What can hang from each mark
j720: j97 j155 j668
j2: j97 j155 j668 j720
j155: j2
j341: j155 j668
j668: j2
j97: j155 j668 j720

Known rows, with every way that one mark hangs from another
j2{j720{j155 j668}}: 1.58, -1.21, -1.50, -1.18, 0.31, -0.06, 0.24, 0.19, 0.89, 0.91, -1.55, -0.57, 1.05, 0.76, 1.71, 0.03, 2.83, 1.98, 0.20, -1.84, -2.03, -1.27
j341{j155{j2} j668}: 2.34, 0.81, 1.43, 0.20, -1.43, -1.99, 0.09, 0.39, 0.51, -3.45, 1.11, 0.25, -0.56, -1.04, 4.79, 1.16, -0.03, -0.54, -0.92, 0.63, -1.36, -0.03
j720{j155{j2} j668}: 0.20, -0.54, -0.33, -0.87, -0.07, 0.71, 0.05, 0.66, 0.12, 3.52, -0.87, 0.18, 0.20, 0.44, 6.97, 0.94, 1.61, 2.22, 0.20, -0.99, -2.50, -0.05
j155{j2{j720}}: -1.17, 1.44, 2.71, 0.03, -0.33, -0.94, 0.11, 1.36, -0.28, 0.82, -0.46, -0.50, 0.47, -0.35, -0.61, 0.80, -0.83, -0.69, -1.83, -1.75, -0.63, -1.26
j2{j155 j668 j720{j97}}: 1.59, -0.22, 0.45, -1.28, 0.35, -0.57, -0.46, -0.86, -0.10, -0.32, -1.18, 0.95, 0.19, 0.53, -0.67, -1.64, 1.22, 2.76, 0.46, -1.04, 0.31, 0.74
j668{j2{j97{j155 j720}}}: -1.01, -0.37, 0.19, 0.86, 0.61, 1.65, 0.06, 0.74, -0.24, 0.42, 0.59, -0.29, 0.30, 1.42, -3.15, -0.43, -0.78, -2.47, 1.35, 1.39, 1.65, -0.68
j155{j2{j97}}: -1.09, 1.80, 2.20, -0.10, -0.25, -0.30, 0.27, 0.62, -0.79, 3.27, -0.53, -0.46, -1.21, -1.01, 2.72, 0.78, -1.62, -1.87, -0.56, 0.48, -1.01, 0.38
j341{j155 j668{j2}}: 2.66, -0.58, -0.64, 0.53, -1.67, -1.35, 0.86, -0.33, 0.46, -4.49, 1.64, 0.67, 1.56, 0.06, 2.36, 1.05, 0.26, -1.76, -0.60, 1.02, -0.58, -1.07
j668{j2{j97 j155}}: -0.35, -0.22, 1.03, -0.10, -0.03, 1.23, 1.09, -0.46, -1.05, 2.25, -0.09, 1.24, 1.20, 0.04, 2.23, -0.01, -0.76, -0.53, 0.87, 0.26, 0.69, 0.23
j155{j2{j668 j720}}: -0.73, 0.30, 2.53, 0.23, -0.76, -1.41, -0.53, 1.04, 0.20, 0.85, -0.41, 0.73, -0.10, 0.20, -2.75, 0.15, 0.19, 0.32, -1.58, -1.62, -0.27, -0.39
j720{j97 j155 j668}: 1.81, -0.47, -2.82, -2.15, 0.57, 0.69, 0.11, -0.88, 0.06, 2.06, -1.72, -1.05, 0.36, 0.67, 7.03, -0.35, 2.11, 1.87, 1.31, -0.01, -2.81, 0.04
j155{j2{j97{j668}}}: -2.01, 1.34, 0.36, 0.64, -0.06, 0.04, -0.11, 0.10, -0.19, 1.22, 0.37, -0.56, -2.29, -1.80, -0.35, 0.66, -2.25, -0.83, -0.58, 1.01, 0.03, 1.17
j97{j155{j2{j668}}}: -0.57, 0.48, 2.92, 1.06, -0.89, 0.69, -0.46, 0.26, -0.20, 2.15, -0.21, 1.38, -1.33, 2.16, 1.34, -0.05, 0.58, 0.50, -0.17, 0.14, -0.80, 0.92
j155{j2{j97 j668 j720}}: -0.93, 0.30, 2.64, -0.20, -0.11, -1.81, -0.94, 0.55, 0.04, 2.23, -0.40, 0.77, -1.07, -0.88, -4.92, -0.36, -0.36, -0.85, -1.23, -0.71, 0.93, 0.83
j720{j97{j668} j155}: 0.41, 0.32, -2.40, -1.08, 0.53, 0.95, 0.05, -1.48, 0.20, -1.24, -0.93, -1.79, -0.96, -0.15, 3.38, -0.14, -0.15, 1.42, 0.57, 0.34, -1.23, 0.12
j668{j2{j97 j720}}: -1.01, -0.09, 0.73, 0.02, 0.04, -0.65, 0.43, 0.22, -0.45, 1.06, 0.06, -0.04, 1.57, -0.55, -5.25, -0.04, -1.02, -3.07, -0.89, -0.39, 1.59, -1.07
j341{j155{j2}}: 0.43, 1.31, 1.30, 0.63, -1.01, -1.38, 0.29, 1.34, -0.34, -0.33, 0.21, 0.31, 0.61, -0.08, 6.43, 1.61, -0.70, -1.24, -0.87, -0.38, -1.65, -0.09
j2{j97{j668} j720}: -0.62, 0.66, -0.97, 0.32, 0.34, -0.83, 0.12, -0.40, 0.60, -1.62, -0.39, -1.33, -1.13, -1.37, -5.61, -0.25, -0.93, -1.22, -0.67, 0.17, 0.35, -0.26
j720{j155 j668{j2{j97}}}: 0.25, -2.04, -2.01, -0.98, 0.32, 0.92, 0.38, -0.52, -0.11, 3.68, -0.39, 0.48, 1.15, 0.28, 2.16, 0.08, 1.48, -0.19, 1.13, 0.26, -0.53, 0.08

Rows
-0.89, -0.02, 1.28, 0.93, -0.12, 1.29, 0.52, -0.52, -0.76, 2.04, 0.14, 0.56, 0.31, 1.49, -0.97, -0.24, -0.50, -3.03, 0.54, 1.18, 0.90, 0.16 => j668{j2{j97{j155}}}
-1.07, -1.64, -1.25, 0.42, 0.22, 0.52, 0.14, -0.40, 0.56, -2.22, 0.56, -0.29, 1.57, 0.05, -4.64, 0.35, -0.04, 0.30, -0.89, -1.64, 1.44, -1.35 => j97{j668{j2{j720{j155}}}}
-0.28, -0.58, 1.32, 0.25, -0.10, 0.65, 0.84, 0.31, -0.57, -0.05, 0.07, 1.31, 2.77, 0.56, -1.12, 0.06, 0.10, 0.88, -0.43, -1.92, 1.10, -1.23 => j668{j2{j155 j720}}
-0.79, 0.54, -0.56, -1.14, 0.55, -1.27, -1.02, 0.88, -0.43, 2.04, -0.36, -0.41, 0.44, -1.11, -0.35, -0.34, 0.35, 1.23, -0.65, -0.84, -0.16, 0.70 => j155{j2{j720{j97 j668}}}
-0.04, 0.18, -1.92, 0.13, 0.93, 1.40, 0.29, 0.15, 0.44, -1.68, -0.01, -0.92, -1.56, -0.85, -0.25, -0.46, -0.90, 2.09, 1.94, 0.99, 0.25, 0.27 => j2{j97{j668 j720} j155}
-0.11, -1.17, 0.62, -0.37, -0.02, 0.25, 0.58, 0.16, -0.03, -0.10, -0.37, -0.15, 2.68, 0.89, -1.59, 0.41, 0.59, -0.57, -0.82, -2.14, 0.39, -2.18 => j668{j2{j720{j155}}}
0.09, 0.48, -0.87, 0.15, 0.29, 1.15, 0.75, -1.17, -0.02, -0.23, -0.40, 0.06, -1.62, -0.86, 1.67, -0.31, -0.64, 1.56, 1.13, 0.94, -0.38, 1.04 => j2{j97{j668} j155}
1.93, -1.74, -0.73, -1.09, 0.49, 0.55, 0.09, -0.30, 0.90, -1.88, 0.86, -0.87, -0.05, -0.59, -1.55, -0.13, 0.06, -0.56, 1.05, 1.21, 0.97, -1.46 => j341{j668{j2{j97{j720{j155}}}}}
-0.91, 0.37, -0.13, 0.94, 0.32, -2.76, -1.13, 0.71, 0.29, -2.45, 1.30, 0.20, -0.91, -2.75, -3.98, 0.31, -1.55, -1.30, -1.16, -0.08, 2.00, 1.49 => j341{j155{j2{j97{j668} j720}}}
-1.88, -0.37, -1.20, 1.25, -0.45, -0.04, 0.40, 0.13, 0.20, -2.30, 0.97, -0.30, 1.67, -0.19, -6.17, 0.59, -1.06, -0.92, -1.38, -0.90, 1.33, -1.53 => j97{j668{j2{j720}}}
1.09, -0.70, 0.79, -0.17, 0.15, -0.35, -0.75, -1.31, -0.07, -3.41, 1.20, 0.09, 0.35, 0.38, -6.22, -1.45, 0.31, -0.92, -0.49, 0.68, 2.51, -0.10 => j341{j668{j2{j720{j97{j155}}}}}
-0.36, 0.52, -1.70, 1.41, 0.28, 1.96, 0.12, 0.47, 0.91, -3.19, 0.24, -1.67, -1.52, 1.66, -1.30, -0.10, -0.18, 0.51, 1.09, 1.05, -0.71, -1.09 => j97{j155 j668 j720}
1.45, -0.37, -1.90, -1.63, 0.92, -0.16, -0.19, -0.34, -0.25, 0.73, -1.13, 0.30, 0.93, -0.24, 1.99, -1.27, 1.94, 3.62, 1.10, -1.00, -0.49, 0.66 => j2{j155 j720{j97 j668}}
2.33, -1.22, -0.20, 0.07, -0.47, -2.95, -0.15, -0.35, 0.62, -4.48, 1.77, 0.65, 1.27, -1.71, -5.19, -0.16, -0.03, -2.78, -0.93, 0.79, 2.32, -0.18 => j341{j155 j668{j2{j97 j720}}}
-1.44, 0.18, 0.42, -0.11, 0.61, 0.48, -0.42, -0.40, 0.02, 1.49, 0.01, -0.57, -2.17, -1.53, 1.43, 0.52, -1.19, 0.57, -0.01, 0.30, 0.14, 1.24 => j720{j155{j2{j97{j668}}}}
-1.96, 1.41, 0.34, 0.82, 0.39, 0.93, -1.02, -0.60, -0.63, -0.13, 0.60, -0.49, -2.32, 0.01, 0.22, -0.40, -1.50, 0.79, -0.07, 1.17, 0.88, 1.87 => j720{j97{j155{j2} j668}}
-0.28, -0.73, -2.10, -0.01, 0.22, 1.38, -0.23, -0.64, -0.79, 2.19, 0.24, 0.57, 1.13, 1.81, 1.04, -0.82, 1.12, 0.04, 1.12, 1.13, 0.32, 0.76 => j720{j97{j155} j668{j2}}
0.97, 0.35, -1.92, -0.55, 0.30, 1.00, -0.15, -0.74, -0.33, 1.56, -1.05, -0.55, -0.35, 1.87, 3.93, -1.01, 1.89, 0.88, 1.48, 1.23, -1.69, 0.82 => j720{j97{j155} j668}
-2.02, 0.73, 0.00, 1.77, 0.34, 1.61, -0.73, 1.32, 0.43, -1.68, 1.15, -0.97, -1.95, 0.66, -1.23, 0.29, -1.12, 1.08, 0.42, 0.66, 0.41, -0.04 => j97{j155{j2} j668 j720}
0.87, 0.23, 1.18, 0.74, -1.38, -1.81, -0.33, 0.84, 0.09, -0.21, 0.33, 1.46, 0.19, 0.50, 4.24, 0.94, 0.25, -0.30, -0.72, -0.14, -1.46, 0.65 => j341{j155{j2{j668}}}
1.48, -0.08, 0.87, -0.54, -0.24, 0.43, 0.50, -1.01, -0.05, 1.88, -1.28, 1.46, -1.06, 0.66, 2.79, -0.79, 0.93, 1.25, 1.30, 0.54, -1.10, 1.09 => j2{j97 j155 j668}
